What can hang from each mark
libip: dobuzi tura vakasun
dobuzi: libip mozim rapuful topu
durem: kikig
kikig: durem vakasun
rapuful: dobuzi
vakasun: fovaliv libip mozim topu
topu: dobuzi vakasun
tura: libip topu
mozim: dobuzi vakasun

Known rows, with every way that one mark hangs from another
mozim[dobuzi[topu] vakasun[libip[tura]]]: [ 33   5  -3   2   1  -3   1  31 -19 -35 -48   7 -15  56  31  19  17  -8
 -33  -6   4  -7  10  16  -4  12  28   7  -1  32  13  13   5 -26 -18 -25]
kikig[durem vakasun[fovaliv]]: [-11  -4  51 -36  27 -25  11  17  -1  32  31   3 -17 -32 -35  -6 -22 -30
  46 -31 -12  21  -3 -12   4  13  10 -31   7  -5  -2  -4 -17  16 -20  18]
libip[vakasun]: [-26  -1 -15  -9   4  -8  -4   2 -15 -15  11 -10   7 -29 -26   9  12 -26
   9 -10   4 -17  15  -4  15   0  17  -8  -6   1   2  -2 -20   3  -1  19]
kikig[durem vakasun[libip]]: [ 20   0  27 -36  22 -24  -7  12  -9  13  21   1 -33  -6 -47  -4  14 -30
  19   0  13  20   5   7 -22  16  12 -12  -4 -30  -3  -5 -12  -3 -17  12]
vakasun[fovaliv libip]: [ -5   1 -13 -11   4 -36  -3 -12  13   1  -1 -10  23  -4  -5  -8  -1  -6
   3 -13  -8   0   9  26  -4  -1   0  16   0   7  14  16  -2 -37 -31 -33]
kikig[durem]: [ -4  -9  21 -12   7 -26   4  15 -47  18  18 -23 -16 -36 -39 -15   0 -29
   8 -12   8   2   3  -9   1  -8  -7 -11   4  -5   5   2  -8  16   5   2]
tura[libip[vakasun] topu[dobuzi[rapuful]]]: [-16   4 -14  14  26   2   7 -16 -21 -58  40  33  34   8  18  24   6 -17
  -6  -6 -29 -19 -22  10   2 -15   2  10 -30   3 -35 -16  12 -11  27  26]
dobuzi[mozim]: [  5 -15   0  29 -26 -25  15  12 -19   9  -4 -25   4 -36  -2 -23  -2  -4
 -16  -5  17 -14  14   1  -3 -27   2 -26  21   8   7  -1  -6  16  38  -9]
tura[libip]: [-17 -10   6  16 -18 -18  12  -4 -29 -10  13 -10   8 -20   0 -14  16  -7
  -4   4 -21  11   7  -7 -17 -11   8  -4  -6  14  -2  16  -5 -18  -2   7]
dobuzi[libip rapuful topu]: [-28 -25 -14 -34 -35 -23  15   7 -14  36   5  -9 -17  29  -4  31   1  -5
 -13  24  21  35 -22   5   5 -31 -19  12   6   2  41  26  33 -11  26 -22]
kikig[durem vakasun]: [  4  -9  47 -31  18 -13   6  28 -24  26  26  -5 -28 -31 -50  -7  -1 -36
  27 -12   8  19   0 -19  -3  10  13 -31   2 -18  -2  -3 -16  21   0  29]
libip[dobuzi vakasun]: [-20  24 -25 -27   8  22  -3 -15  -2   5  24  -1   0 -39 -23   5  24   4
  18   8 -11 -33  24  -6  10  21  14   4   1 -10   5 -20 -18  -5  -2  18]
kikig[durem vakasun[libip topu]]: [ 24  -1  23 -44  31 -19 -36  23   6  21   9  14 -42   3 -47 -25   8   3
  25  11  13  34  -3  13 -32  17   7  -8   3 -25   6  -9  -6  -3 -46  13]
libip[tura[topu[vakasun[mozim]]]]: [ 23  -9  31  29  25  21 -23  -4   3 -23  -3  34  20  -3  26  14  -8 -11
 -27 -41  -2   7 -15 -22   9  16 -11   5  -1 -22 -26   6  -7  39  15   4]
topu[dobuzi[mozim]]: [ 11 -19  -7  46 -11 -10  23   2 -25 -11  -4 -31  14 -17 -19 -32  -2 -11
 -16  17   7 -38  -3 -15   1 -28   1  -6  -6  13 -20  -7   0  13  54   3]
durem[kikig[vakasun[mozim topu]]]: [  2   9  26  14 -21  20 -27  16  49  14 -24   3  15 -10   6 -26 -19  15
  25  10  12  46  14 -28  31  24   5 -14   2  -8  -7 -11  -1  -7 -43  23]
dobuzi[libip[tura] rapuful topu[vakasun]]: [-13 -36  -1 -34 -16   9   8   6  -1  28  -7  16 -33  40  -1  45   1 -12
 -10  14   3  30 -40 -21   5 -13 -23  21  -3  -9  10  40  26  18  46 -17]
rapuful[dobuzi[mozim]]: [ 16 -18   5  10 -29 -19   3 -10 -37   8 -13 -25 -16 -16  -3 -14 -19 -12
  -6 -22  -2 -38  16 -10  10 -16  -5  -5   4  -2  -6   2 -12  35  23 -23]
libip[dobuzi[topu]]: [ -4 -13  -5 -23 -11  -2  -8   3  -7  39   7   9 -16  -7 -12  -9   9  29
  -7  16  -5  -8  17 -25   7   5   3  12  16   2  21  -1   6  -8  10  -4]
dobuzi[libip[tura]]: [-12   5 -10  -1 -29   3  -9  -2 -10  -1  -3 -21  -4  -9 -12   7  17 -29
 -16  21   6  20 -20  -9   7   8 -18  14   8  -1  22  26   7   5  10 -21]
libip[dobuzi[mozim[vakasun] rapuful] tura]: [  6  12   3   1  -3  36  23  12  -5  36   1 -28 -16 -26  34  16  28   3
  -8   2 -10 -43  -6   3   6  13   4  -3  37  18   3  -4   3   2  52 -19]
rapuful[dobuzi[mozim[vakasun[fovaliv]] topu]]: [  4 -31  27   5 -20 -29  23   7 -19  21 -21  -2 -29  36  36   2 -39  -5
   6 -28  -5 -33  12   4  -1 -25   6  -7  11  33 -11   3 -13  26   8 -14]
tura[topu]: [ 13  -9  13   5   5 -16 -15  11 -24 -17   7   7  35 -13   0  -5 -12 -14
 -29 -32   3   7  -5   0  14 -12  -5  -1   3 -10  19   3   0   4  13   1]
vakasun[fovaliv libip mozim topu[dobuzi]]: [  3   8 -15  29  33  -9 -28 -26  50  -6 -10  -4  21  27   7 -31 -14  45
  10   9   2   0  -7  30 -20   8 -14  30  -8   9 -21 -13  10 -24 -64 -16]
tura[topu[vakasun]]: [ 24 -24  28  -1  22   0   1   7 -25 -21   3  21  29   3  -6   4 -20 -15
 -21 -36  -7   6 -10 -12  -3 -17  -3   2 -18 -27  -2  13 -11  17  27  27]
libip[dobuzi[topu] tura]: [  3  -8 -10 -15  -9  12 -27   3   4  33   0  24 -25 -11   4  -2  19  21
 -14  11 -13 -14   3 -41  21  33   1  22  27   9   8   6   9   5  18 -25]
vakasun[fovaliv topu]: [-23 -10   2 -17  10 -19 -22  11  15  21  -7  -7  14 -20  -8 -36 -23  26
  21 -19 -15  14  -5   2   4  -2  -5   3  15  26  27   8  -2 -14 -45  -6]
vakasun[fovaliv libip[tura] mozim[dobuzi]]: [ 14  39 -17  24  14  -3 -16 -22  33 -30 -18   7  23   2  42  13   1   9
 -11 -37  -3   0  18  25  10  39  -1   6  10  11  -7  -4   8 -15 -63 -58]
tura[libip[dobuzi vakasun[mozim]]]: [-29  35 -15  19   7  20   3 -39  11  -8  38  16  -2 -29  22   7  31  26
  17  15 -16 -11  27   6 -22  20   9  -8  -5  -2 -26 -27 -19  -6 -26  27]
rapuful[dobuzi]: [  3 -18  11 -20 -16  -8  -9 -12 -48   6 -10 -28  -8  -8 -26  -5 -14 -24
   3 -23 -13 -24   6 -23  23  -2  -5  17  -9  -6   3  18  -8  15  -1 -16]
durem[kikig[vakasun]]: [  0  -1  26  -5 -33   9  -3  23  18   3 -17  -9  21 -23 -14 -14 -12 -29
  18   6  -4  27  14 -41  46  18  15 -10  -8  -7   0   8  -5 -21   1  17]
tura[libip[dobuzi[mozim]] topu[vakasun]]: [ 31   0  17  29  12  12  20 -19  -9 -17  25  51   8  -2  39 -10  -1  33
 -20  -5 -32  -6   7   4 -45 -14  -4 -17  -8 -21 -22 -14  -9  13  38  26]
libip[tura vakasun]: [-21   5 -18  -3   4   8 -25   3  -1 -22   3   6  -2 -35 -10  14  20 -36
   1 -14  -5 -23   2 -20  30  29  14   0   8   8  -9   4 -14  18   5  -1]

Rows
[-20  11  -7  29  31 -10   5 -23   2 -70  38  48  46   8  25   5 -13 -12
   5 -16 -37 -18 -13  10  -2  -5   3   4 -28  16 -40 -19  -4 -10  -5  28] | tura[libip[vakasun[fovaliv]] topu[dobuzi]]
[ -4  -1 -18  19 -11  14   1 -11 -14 -19  -5 -28   6   6 -29  -4  14 -32
 -15  40  -3  -9 -34 -22   9   2 -19  29 -11   4  -8  20  13   4  30  -8] | topu[dobuzi[libip[tura]]]
[  4   2   4  20 -27  -2  19  22  -6   7 -21 -40 -18  25  13 -18   3  11
 -11  36  31  15 -11  46 -50 -37  -6 -20  18  18  29   3  -8   1   4  18] | dobuzi[libip mozim[vakasun[topu]]]
[  0  36  -9  23 -22   8  17 -11 -13 -20 -11 -28  14   0   8  10   0   7
 -17  -2  25  24  12  14  -4  -4  -9 -15  -5  -3  24  -3   5   4 -31 -12] | vakasun[mozim[dobuzi[libip]]]
[  5 -23  -7  17  -5  20  57 -11 -19   1   1 -29  -2  21 -24  11  -7 -13
  -2  33   2 -14 -35  -4 -19 -48 -23   7 -30 -14 -21  12  14  23  84  13] | topu[dobuzi[libip mozim rapuful] vakasun]
[ 23   0  -8  46 -10  -9  10  -7 -16 -36   7   2  28  20   6 -12 -15 -10
 -41  15  17  -7 -24  12 -11 -33 -23  -2  -6 -11  -3 -10  14  16  50   4] | tura[topu[dobuzi[libip mozim]]]
[ -4 -27  16  19  32  32  38 -16 -14   5   2 -25  16   7 -18  16  -6  -8
   8  -3  -7 -17 -25 -26   3 -16 -11  19 -38 -15 -45   8   7  19  41  22] | topu[dobuzi[rapuful] vakasun[mozim]]
[-11  33 -10   6 -19  12  24  -8 -17  -4  -4 -37  17   0  12  30   3   4
 -15  -5  23  25   2  22   9  -9 -13 -11  -1  -6  28   2  20  -3 -17 -24] | vakasun[mozim[dobuzi[libip rapuful]]]
[  8  10   5   0  35  17  14 -42  41  17   6  13   9   6  10   7   0  32
  20  -9 -13  -6  18  13 -26  17  -7  19 -15 -26 -23  -1 -13 -11 -30  -2] | topu[vakasun[fovaliv libip[dobuzi] mozim]]
[ 20  10   6  -1 -25  10 -29  10  39 -13 -28  11  10  -4   1  -3  10 -33
   7  15  -2  22  11 -29  43  42  13   8  -3 -14 -11  12   4 -31  -9 -11] | durem[kikig[vakasun[libip[tura]]]]
[ 24 -11 -28   4  18  -6 -32  -1   1 -18 -21 -13   5  24 -34 -40  11  21
  -9  37   1 -10 -13  11 -20  -3  -4  38 -16   0  -3   1  13 -32 -23  -7] | vakasun[libip topu[dobuzi]]
[-13  15 -10   1 -24  -1  17  -1  -9   8  -8  -9  -2  25  22  35  -7  20
 -19   0  30  31   3  12   9 -15 -13  -9   2   4  29  -1  30   1 -15 -29] | vakasun[mozim[dobuzi[libip rapuful topu]]]
[-11  24 -30  10  -2   7 -11 -17  17  -5  23  26 -22 -26  18 -24  23  53
  14  30 -19 -19  24  18 -38   3   9 -19  13  10 -11 -31 -14  -3 -12  22] | tura[libip[dobuzi[mozim] vakasun[topu]]]
[ 17   0   1 -15   5   3   9   9  -6  15 -14  -7 -18  41   9   3  30  13
 -12  24   6 -15  16  22 -31   2  20  21   0  10  14   4  -2 -42  -9   3] | mozim[vakasun[libip[dobuzi[topu]]]]
[ 21   7   3 -13 -19   6 -38  18  45  -2 -32   8   8   9 -11 -29  -4   4
  18  27   3  38  12  -9  20  24  10   7  -6 -14   8   4   7 -45 -38   5] | durem[kikig[vakasun[libip topu]]]
[-10 -20 -21   3 -48 -20   6  10   5  32  -2   3 -35  19  30  29   4   0
 -29  24  30  15 -25   4   5 -24 -24  -7  36  11  20  16  33  24  62 -46] | dobuzi[libip[tura] mozim rapuful topu]
[-11  17  11 -32  23  12  26  39 -15   3 -28 -33  20  12  23   6 -21  15
  17 -38 -24   3 -10  34   7  -9  17 -10   5  47  39   7   4 -38 -43  -9] | mozim[dobuzi[rapuful] vakasun[fovaliv topu]]
[  5 -11  42 -41  26  -9 -24  36  -9  32  16   3 -38 -21 -49 -29  -7  -1
  33  -2   6  31 -10 -13 -12  12   7 -23   9 -14   9 -10 -15  19 -28  32] | kikig[durem vakasun[topu]]
[  8  48 -28  -4  -5  17 -17   2 -13 -68  -5  23  16   7  12  32   5 -25
 -25 -13   3   5  -3  14  23  17  -2 -11  -3  -8  24  -3   3  11 -12 -12] | mozim[dobuzi[libip[tura[topu] vakasun]]]
[ 30 -29 -15  17  20   3  39 -12 -12  -8  -8 -18   1  24 -17   4   4  -8
  -9  17  -2 -39 -18   5 -22 -32  -7  17 -31 -17 -38   6  12   0  68  -3] | topu[dobuzi[mozim rapuful] vakasun[libip]]
[  6 -12  26   9 -10 -14  28  -4 -26   8 -16 -33  -8   7  25  -6 -29 -21
  11 -35 -13 -43  10  12  -1 -18   4  -9   6  25 -10   6 -23  21   6  -8] | rapuful[dobuzi[mozim[vakasun[fovaliv]]]]
[  2   9   0 -11   5  26  20  16  -6  48  -2 -34 -14 -13  20 -10  13  39
   4  17  -1 -25   2  24 -17 -12   6 -10  29  15  24 -14   2 -12  26   3] | libip[dobuzi[mozim[vakasun[topu]] rapuful]]
[  9 -11  13   9  28   9  22 -15  -1 -37  12  20  41  37  -7   7 -35 -16
  -5  -6 -19   4 -39  -2  -7 -22 -25  21 -37 -18 -15  12   5   9  23  24] | tura[topu[dobuzi[libip] vakasun[fovaliv]]]
[ -4   1  16  -3  -4  14 -15  19  49  -1 -21   6  28  -3 -12 -37 -36   0
  42  13 -25  20  -6 -39  47  21   4   5 -13  11 -14  -4   6 -28 -27  19] | durem[kikig[vakasun[fovaliv topu[dobuzi]]]]
[ 37 -43  -5  23  -8 -25  -4   8  14   4 -23  38 -34  31  18   2   2  10
 -29   3  17  -9   4  -9 -24 -14   1  -2   7  -4 -21  12   0  28  44 -20] | dobuzi[mozim topu[vakasun[libip[tura]]]]
[ 30  17 -19  29  -2  -7 -31  -7  14 -25 -29  25  -9  30  37  15  13  19
 -39 -11  22   6  18   8   5  27   5   6   8   5  -5  -4  17  -1 -38 -51] | vakasun[libip[tura] mozim[dobuzi[topu]]]
[  2 -15  33  12  25 -13  15 -12  -4 -34  24  49  33   8  31   5 -26  -1
  -2 -40 -44  22 -10   4 -25 -18  -5  -3 -22  -1 -20  13  -9  -3  -1  24] | tura[libip topu[vakasun[fovaliv]]]
[ -7   3 -31  -1 -12  -8   1  -3  13  17  17  30 -28 -13   9   1  10  31
   1  17  10 -38  32  -2  -1  -2  12 -21  24   5  -1 -35 -11  19  28   8] | libip[dobuzi[mozim topu] vakasun]
[-28  20 -37 -53  23  29 -22  -2   9  30  20   1 -12 -28 -17   7  19  35
  28  10 -14 -22   2   9  13  18   2  12  13  -6  22 -20   0 -15 -12  11] | libip[dobuzi[rapuful] vakasun[topu]]
[-22   8 -33   6  -6  10  14 -18 -14 -35  12 -23   9   9 -42   4  13 -31
   4  44   6 -15 -16  -3   1 -13  -6  18 -29  -3 -10   2   2   0  18  25] | topu[dobuzi[libip[vakasun]]]
[  4   4   5  25  -9 -11   0   7 -13  -6 -17   1   3   7  20   4 -11  21
 -22 -22  21  11  25  -8  11  -3  10 -19   3  13  10 -10   8  11 -27 -15] | vakasun[mozim[dobuzi[topu]]]
[-24  10 -13   8  16   4 -35  -4  22  -5   3   0   1 -17  -2  -7   4  24
  16  -6  21   3  12  11  -4  10   4 -11   4   0  -5 -25 -16  16 -46  24] | libip[vakasun[mozim topu]]
[ -7 -31  24  25 -17 -38  36  28   4  23 -13  -1 -11  23  42  -5 -23   5
  -6 -14  11 -10  10  16 -17 -34  16 -29  24  49   3  -1  -9   8  21  -1] | dobuzi[mozim[vakasun[fovaliv]] topu]
[-27  28 -26   9  -5  22 -42 -14  36 -15  -2   5 -18   1   9  12  18   9
   3  23  25  24 -14  14  -6  21 -17   5  11  -5   3  -6  -5  23 -40   4] | dobuzi[libip[tura vakasun[mozim topu]]]
[ 12   6  18   2   5  -1 -12 -10  29   5   3  -1   1   1  -9   4  16  -3
   3   0  24  26  14   9 -19  22  16 -10  -3 -27 -10  -5  -8 -11 -34   8] | kikig[vakasun[libip mozim]]
[-43  27 -33 -58  32  19 -15  -9  33  34  28   8   2 -31  -2   6   0  40
  47  -8 -29 -22   2  15  19  21   1  11  18   8  20 -19   1 -23 -32   0] | libip[dobuzi[rapuful] vakasun[fovaliv topu]]
[  4  13   9 -11 -18  -8  -6   4  51  -2 -15   8  27  -1   2  -9 -16 -23
  29  -1 -12  26  19 -10  36  24  11   2  -8  -6  -1   9   1 -48 -32  -9] | durem[kikig[vakasun[fovaliv libip]]]
[-34  26 -17  11 -16   5   3 -24  10 -14  15 -16   2  -3  -7  24  15 -15
   4  17  35  16   6  22 -10  -5  -9  -7  -7 -13   6  -6 -10  13 -19  19] | dobuzi[libip[vakasun[mozim]]]
[  0 -25  -3 -40  12  33  -2   3   1  47   4  27 -31   1   4  28  13  18
   0  -1 -25 -15 -16 -43  20  21  -7  27  10  -8  -3  17  16  14  46 -17] | libip[dobuzi[rapuful topu[vakasun]] tura]
